Each row was made from one small tree. Brackets hold a mark, then the marks that hang from it, in alphabetical order. Every link used is in the known rows. Write each row's tree.
Known rows
[nuted [kopub fila] [nubafiv gepun]]: [ 0.08 -0.61 -1.90 -0.20  0.02  2.07  4.19  1.14  3.27 -1.19  0.33 -1.53
 -0.16 -0.77 -0.16 -0.64 -1.51 -0.23 -2.39 -2.34 -1.09  1.08 -0.85 -4.19
  1.84  1.64  0.91  2.88  1.19 -0.23 -0.79  1.58 -1.08]
[kopub [nuted [nubafiv gepun]]]: [ 0.78  1.41 -0.87  0.06 -0.32  1.54  1.27 -0.59  2.85 -1.47  1.17  0.37
  1.39 -1.22 -0.61 -0.19 -0.34 -0.52 -0.33 -1.76 -0.86 -1.06 -1.38 -2.66
  1.25  2.52 -0.08  1.30  1.12 -0.93 -0.42  0.40  0.91]
[kopub [fila [nolep rimog] [nulo vofu]]]: [-0.19 -1.59  0.02  1.51 -0.14  0.43  1.68  0.59  0.62 -0.71 -2.32  4.57
  1.25  0.80 -1.55 -0.69 -0.79  0.39  0.57 -1.05  0.44  1.53 -0.31 -0.47
  2.06 -0.92 -2.14  1.45  2.03  0.59 -0.92  1.23 -2.48]
[kopub [fila nolep nulo]]: [ 1.07 -1.41 -0.37  1.91  0.42  0.75  1.77  1.53  0.37  0.05 -1.89  2.51
  1.40  0.85 -1.04 -0.87 -1.76 -1.31  1.66 -1.78 -0.02  1.18 -0.93 -0.27
  2.05 -0.18 -1.92  1.13  0.91  0.15 -0.80  0.35 -2.33]
[nuted [kopub [fila nulo]]]: [ 1.27 -2.03 -1.10  1.60  0.32 -0.02  4.27  3.22  0.99 -0.92 -0.84  0.33
  0.29  0.99 -0.64 -1.55 -1.14 -0.36  0.36 -2.98 -0.93  2.68 -1.36 -3.03
  2.32 -0.01  0.40  3.84  1.13  0.31 -0.69  1.37 -1.66]
[nolep rimog]: [ 0.69  2.36 -1.14  2.25 -1.08 -0.35  0.06 -0.69  1.36 -0.75 -0.25  1.74
  0.91 -0.63 -0.48 -1.40 -1.10  1.27 -1.49 -0.04  1.22  0.64 -0.60  0.66
  1.19 -0.76  0.05  1.79  2.55  0.83  0.32  0.74  0.94]
[vofu nulo]: [ 1.62  0.53 -2.37  2.18 -0.19 -0.62  2.14  1.73 -0.14 -0.84  0.31  0.72
  0.90  0.56  0.44 -1.18 -1.05 -0.20  1.55 -1.19 -0.14  1.95 -1.25 -0.97
  1.63  0.01  1.07  1.46  1.36 -0.46  0.03  0.92  0.02]
[kopub [nuted nubafiv]]: [ 2.23  1.48 -0.35  0.85 -0.22  0.96  0.58 -0.37  2.12 -1.82  0.38  1.34
  2.64 -1.04 -1.00 -0.91  0.77 -0.13 -0.85 -1.33 -0.42 -0.61 -1.15 -2.75
  1.68  2.00 -0.29  1.93  0.68 -0.37 -0.36  0.88  0.70]
[kopub [fila nolep]]: [ 0.73 -0.68 -0.07  1.26  0.36  1.63  0.40  0.93  0.89  0.01 -1.40  1.86
  1.49 -0.13 -1.36 -0.66 -1.08 -0.72 -0.64 -0.45 -0.27 -0.12 -0.55  0.34
  1.72  0.92 -1.99  0.54  0.80  1.00 -0.48  0.90 -2.52]
[nubafiv gepun [nuted [kopub [fila nolep [nulo vofu]]]]]: [-0.76 -3.00 -0.88 -0.21 -0.19  0.88  4.95  1.77  0.96 -0.66 -0.45  0.69
  0.02  0.34 -0.73  0.56 -1.43 -1.08 -0.16 -2.94 -2.16  2.15 -1.85 -3.77
  0.93  2.39 -0.15  2.60  1.45 -0.66 -1.03  0.65 -2.50]
[nubafiv gepun [nuted kopub]]: [ 0.10  0.14 -1.80  0.31 -0.91  0.28  3.77  0.86  1.48 -0.53  1.38 -1.86
 -0.34 -0.83  0.38  0.05 -2.02 -0.57 -1.82 -2.11 -1.68  1.30 -2.21 -2.98
  0.28  2.78  1.64  2.82  1.66 -0.45 -0.05  0.26  0.27]
[nuted kopub]: [ 1.65 -0.01 -1.25  1.29 -0.19 -1.01  3.13  1.04  0.78 -1.02 -0.28 -0.53
  0.33 -0.57 -0.53 -1.26 -0.46  0.38 -1.73 -1.38 -0.88  2.42 -1.15 -2.14
  1.70  0.10  1.40  3.79  0.81  0.51  0.06  0.76 -0.69]
[kopub [fila nulo]]: [ 0.93 -1.29 -0.54  2.01  0.10  0.79  1.59  2.45  0.84 -0.50 -0.73  1.45
  0.85  0.93 -0.89 -1.49 -1.69 -0.53  1.66 -2.18 -0.40  0.96 -1.15 -1.42
  2.17  0.28 -0.77  1.74  1.33  0.21 -0.83  1.37 -1.03]
[kopub [fila nulo] nuted]: [ 1.36 -1.62  0.36  1.47  0.43  1.39  1.33  3.03  1.31 -1.16 -0.41  2.64
  2.08  1.25 -1.23 -1.14 -0.35 -1.15  2.54 -3.10 -1.10 -0.38 -1.81 -2.32
  1.97  1.79 -1.64  1.62  1.46 -0.23 -1.06  0.97 -0.80]
[fila [kopub [nuted [nubafiv gepun]]] [nolep rimog] nulo]: [ 2.12  0.33 -1.65  2.72 -0.03 -0.43  4.00  0.50  1.60 -0.65 -0.98  3.32
  1.00  1.06 -0.48 -0.38 -1.53 -1.36  1.35 -3.30  0.92  1.80 -1.66 -0.99
  1.05 -0.83 -1.79  3.36  2.16 -0.86 -0.96 -0.86  0.75]
[fila nulo]: [ 1.47  0.05 -1.06  2.40 -0.36 -1.26  1.96  0.98  0.16 -0.59 -0.46  1.29
  0.74  0.44 -0.54 -1.37 -1.69 -0.25  1.92 -1.73 -0.10  2.04 -1.24 -0.76
  2.03 -0.73  0.42  2.35  0.98 -0.20 -0.30  0.30  0.04]

Write each row's tree
[ 1.58 -1.81  0.55  1.47  0.82  1.42  1.46  2.24  0.90 -0.58 -1.47  3.50
  2.40  1.01 -1.40 -0.57 -0.39 -1.99  2.52 -2.68 -0.73 -0.15 -1.71 -1.11
  1.82  1.36 -2.84  1.09  1.15 -0.30 -0.96  0.13 -1.81] : [kopub [fila nolep nulo] nuted]
[-0.12 -1.21 -1.22  0.06 -0.18  1.80  3.76  1.48  1.59 -0.03  0.26 -0.75
  0.21 -0.31 -0.11  0.44 -2.06 -1.54 -1.78 -2.30 -1.47  0.63 -1.92 -2.58
  0.40  3.27 -0.07  1.85  1.57 -0.15 -0.38  0.24 -1.61] : [nubafiv gepun [nuted [kopub [fila nolep]]]]
[ 0.83 -2.78 -0.19  0.67 -0.14  0.29  4.24  1.98  0.09 -1.08 -1.23  1.73
  1.48  0.55 -1.10 -0.42 -0.21 -0.64 -0.72 -2.34 -1.67  2.61 -1.58 -3.88
  1.55  1.63 -0.19  3.42  0.89  0.02 -0.80  1.19 -2.43] : [nubafiv [nuted [kopub [fila nolep [nulo vofu]]]]]
[-0.25 -1.59 -1.64  0.52 -0.41  1.13  4.66  2.81  1.58 -0.38  0.81 -1.04
 -0.22  0.62  0.31 -0.29 -2.54 -1.32  0.06 -3.77 -1.65  1.47 -2.36 -3.95
  0.75  2.71  0.84  2.76  1.94 -0.82 -0.70  0.63 -0.40] : [nubafiv gepun [nuted [kopub [fila nulo]]]]
[ 0.48 -1.82 -0.39  1.12 -0.60  0.19  4.07  1.38  0.64 -1.20 -1.38  2.66
  1.47  0.55 -0.93 -0.66 -0.47 -0.01 -1.25 -2.29 -0.45  2.64 -1.28 -3.26
  1.30  0.96 -0.49  3.44  2.00  0.22 -0.60  1.33 -1.67] : [nubafiv [nuted [kopub [fila [nolep rimog] [nulo vofu]]]]]
[ 1.74 -2.41 -0.53  1.06  0.48 -0.62  4.65  0.86  0.63 -1.26 -1.22  3.50
  0.97  1.03 -1.78  0.42  0.06 -1.24  1.76 -2.96 -1.50  2.48 -1.46 -2.78
  1.58 -0.13 -1.50  3.89  0.47 -0.75 -1.45 -0.04 -1.68] : [fila [kopub [nuted [nubafiv gepun]]] nolep [nulo vofu]]
[ 2.89 -1.23 -1.27  3.39  0.42 -1.89  3.62  1.63 -0.99  0.18 -1.76  2.54
  0.58  1.60 -0.96 -0.77 -1.65 -1.43  1.99 -2.36  0.02  3.40 -1.41  0.47
  1.61 -2.03 -1.09  3.93  0.35  0.32 -0.65 -0.52 -1.31] : [fila kopub nolep nulo]
[-0.56 -0.12 -1.45  0.49 -0.60  1.65  3.42  0.90  2.16 -0.14  0.12  0.09
  0.09 -0.35  0.22  0.06 -2.17 -0.79 -2.33 -2.23 -0.40  0.54 -1.79 -2.01
  0.07  2.54 -0.37  1.89  2.76  0.09 -0.14  0.42 -0.61] : [nubafiv gepun [nuted [kopub [fila [nolep rimog]]]]]
[ 2.54 -1.12 -0.34  2.36  0.01 -1.05  3.76  0.35  0.57 -1.63 -2.01  5.28
  2.02  1.23 -1.81 -0.58  0.82 -0.12  0.57 -2.38  0.36  2.82 -1.02 -2.14
  1.82 -1.53 -1.90  4.40  1.49 -0.20 -1.04  0.42 -0.67] : [fila [kopub [nuted nubafiv]] [nolep rimog] [nulo vofu]]
[ 0.55 -0.27 -0.23 -0.27  0.48  3.35  1.21  0.08  3.07 -0.89 -0.28  1.69
  2.00 -0.72 -1.06  0.43 -0.50 -1.51 -0.36 -1.88 -0.89 -1.87 -1.05 -1.98
  1.33  3.23 -2.41  0.05  1.13 -0.61 -0.98  0.36 -1.47] : [kopub [fila nolep] [nuted [nubafiv gepun]]]
[ 2.08 -1.79  0.02  2.60  0.14 -1.70  3.26  1.14 -0.48 -1.08 -2.06  5.55
  1.50  1.86 -1.83 -0.45  0.60 -0.13  1.49 -2.35  0.00  2.69 -1.37 -0.62
  1.40 -1.60 -2.21  4.17  1.92  0.32 -0.84 -0.03 -1.20] : [fila [kopub nuted] [nolep rimog] [nulo vofu]]
[ 2.07  0.13 -0.99  1.30  0.09  0.75  2.62  1.23  1.92 -1.09  0.94  0.71
  0.68  0.26 -0.88 -0.31 -0.43 -0.75 -0.49 -2.59 -1.12  0.32 -1.66 -2.49
  0.99  1.45 -0.22  3.54  1.03 -0.25 -0.78  0.44  0.70] : [fila [kopub [nuted [nubafiv gepun]]]]
[ 0.66  0.89 -2.49  0.21 -0.41  0.36  4.23 -0.28  2.80 -1.31  0.48 -1.91
 -0.27 -1.55  0.09 -0.54 -1.41  0.14 -2.44 -1.81 -0.79  2.07 -0.91 -3.60
  1.60  0.84  1.91  3.43  1.00 -0.52 -0.33  0.71  0.05] : [nuted kopub [nubafiv gepun]]
[ 0.33  0.17 -0.74  0.94  0.13  2.34  2.22  0.42  3.24 -0.99 -0.94  3.33
  1.81  0.40 -0.54 -0.16 -1.43 -1.43  1.23 -3.11  0.65 -0.75 -1.25 -1.88
  1.42  1.42 -2.66  0.54  2.57 -1.17 -1.17  0.08 -0.35] : [kopub [fila [nolep rimog] nulo] [nuted [nubafiv gepun]]]
[ 1.46 -1.62 -0.80  1.58 -0.38  0.54  4.04  2.98  0.76 -0.92 -0.06  0.02
  1.29  0.70 -0.22 -1.21 -1.07 -0.88 -0.25 -3.14 -1.12  2.11 -2.11 -4.07
  1.46  1.97  0.72  3.68  1.17 -0.19 -0.60  1.22 -0.52] : [nubafiv [nuted [kopub [fila nulo]]]]
[ 2.65 -0.87 -1.28  2.08  0.53 -0.26  4.48  1.21  1.06 -0.53 -0.88  2.40
  0.96  1.17 -0.81  0.09 -1.42 -2.30  2.13 -3.54 -0.55  2.00 -1.87 -1.75
  1.31  0.01 -1.56  3.41  0.71 -1.05 -1.19 -0.88 -0.42] : [fila [kopub [nuted [nubafiv gepun]]] nolep nulo]
[ 1.60 -0.39 -1.31  0.69  0.03  1.38  3.53  1.34  2.46 -1.60 -0.47 -0.61
  1.27 -0.66 -0.58 -1.45 -0.27  0.27 -2.82 -1.83 -0.44  1.67 -0.55 -4.35
  2.36  1.07  0.76  3.66  0.54  0.23 -0.60  2.20 -1.15] : [nuted [kopub fila] nubafiv]
[ 0.51 -1.34 -2.20  0.46  0.40  1.31  5.48  1.15  2.66 -0.77 -1.25 -0.19
  0.09 -0.20 -0.21 -0.41 -2.36 -1.40 -0.35 -3.23 -0.67  2.38 -0.95 -3.69
  2.05  0.41 -0.16  2.84  1.02 -0.98 -1.06  0.42 -1.94] : [nuted [kopub [fila nolep nulo]] [nubafiv gepun]]
[ 0.04  0.41 -2.15  0.22 -0.13  1.89  4.01 -0.17  3.47 -0.87 -0.97  0.19
  0.19 -0.81  0.07 -0.36 -1.80 -0.15 -3.06 -1.83  0.45  1.18 -0.37 -2.55
  1.39  0.70 -0.46  2.31  2.06 -0.09 -0.62  0.89 -1.32] : [nuted [kopub [fila [nolep rimog]]] [nubafiv gepun]]
[ 1.99 -0.60 -1.23  0.65  0.40  1.33  3.67  0.61  2.15 -1.19 -1.56  0.30
  1.59 -0.76 -0.77 -1.02 -0.49 -0.47 -2.93 -1.59 -0.12  1.90 -0.38 -3.28
  2.23  0.71 -0.30  3.06  0.29  0.28 -0.61  1.50 -2.21] : [nuted [kopub [fila nolep]] nubafiv]
[-0.36 -1.07 -1.30 -0.04 -0.53  1.80  3.60  2.29  1.99 -0.53  1.21 -1.49
 -0.18 -0.18  0.12 -0.11 -1.95 -0.93 -1.65 -2.70 -1.92  0.61 -2.11 -3.48
  0.52  3.55  0.75  2.39  1.88 -0.07 -0.40  0.91 -0.53] : [nubafiv gepun [nuted [kopub fila]]]
[ 2.45 -0.13 -0.98  1.24  0.51  0.64  2.82  0.33  1.51 -0.60 -0.35  1.73
  1.14 -0.01 -1.08  0.39 -0.44 -1.62 -0.44 -2.05 -0.78  0.62 -1.40 -1.20
  0.88  1.05 -1.57  2.82  0.61 -0.24 -0.74 -0.39 -0.56] : [fila [kopub [nuted [nubafiv gepun]]] nolep]
[-0.88 -2.87 -0.98 -0.23 -0.50  0.80  4.93  2.59  1.32 -1.03  0.62 -0.13
 -0.28  0.56 -0.55  0.12 -1.47 -0.52 -0.10 -3.22 -2.51  1.90 -2.05 -4.85
  1.04  2.66  0.79  3.19  1.79 -0.58 -0.96  1.33 -1.57] : [nubafiv gepun [nuted [kopub [fila [nulo vofu]]]]]
[ 0.79 -1.13  0.48  0.87  0.08  1.59  1.93  0.14  2.17 -1.91 -1.99  5.21
  3.05  0.39 -1.81 -0.63  0.88 -0.19  0.45 -1.96  0.28  0.35 -0.54 -2.97
  2.25  0.69 -2.78  1.52  1.79 -0.38 -1.27  1.45 -1.75] : [kopub [fila [nolep rimog] [nulo vofu]] [nuted nubafiv]]
[ 0.46 -0.87 -0.61  0.45  0.32  2.51  2.40  1.83  3.10 -1.24  0.40  1.44
  1.39  0.50 -0.71 -0.58 -1.05 -1.44  1.91 -3.61 -1.06 -0.85 -1.68 -3.69
  1.75  2.42 -1.23  1.28  1.59 -1.39 -1.30  0.80 -0.14] : [kopub [fila nulo] [nuted [nubafiv gepun]]]
[ 0.63 -0.21 -0.72  2.37 -0.07  0.71  1.42  0.88  0.95 -0.07 -1.94  3.39
  1.28  0.72 -0.62 -1.07 -1.89 -0.53  0.93 -1.63  1.34  1.12 -0.73  0.63
  1.76 -0.72 -2.17  1.05  2.30  0.41 -0.63  0.50 -1.28] : [kopub [fila [nolep rimog] nulo]]
[ 0.04 -1.80 -1.50  0.58 -0.11  0.99  4.82  2.13  1.33 -0.03 -0.11 -0.29
  0.09  0.40  0.13  0.18 -2.63 -1.87  0.08 -3.39 -1.37  1.63 -2.25 -2.91
  0.70  2.47 -0.15  2.28  1.77 -0.84 -0.61 -0.06 -1.34] : [nubafiv gepun [nuted [kopub [fila nolep nulo]]]]
[ 3.30  0.21 -0.46  1.99  0.16  0.06  2.31  1.38  1.24 -1.44  0.33  1.37
  1.78  0.38 -1.24 -0.98  0.74 -0.39 -0.81 -2.12 -0.71  0.73 -1.40 -2.49
  1.47  0.83 -0.36  4.19  0.46  0.16 -0.65  0.93  0.69] : [fila [kopub [nuted nubafiv]]]
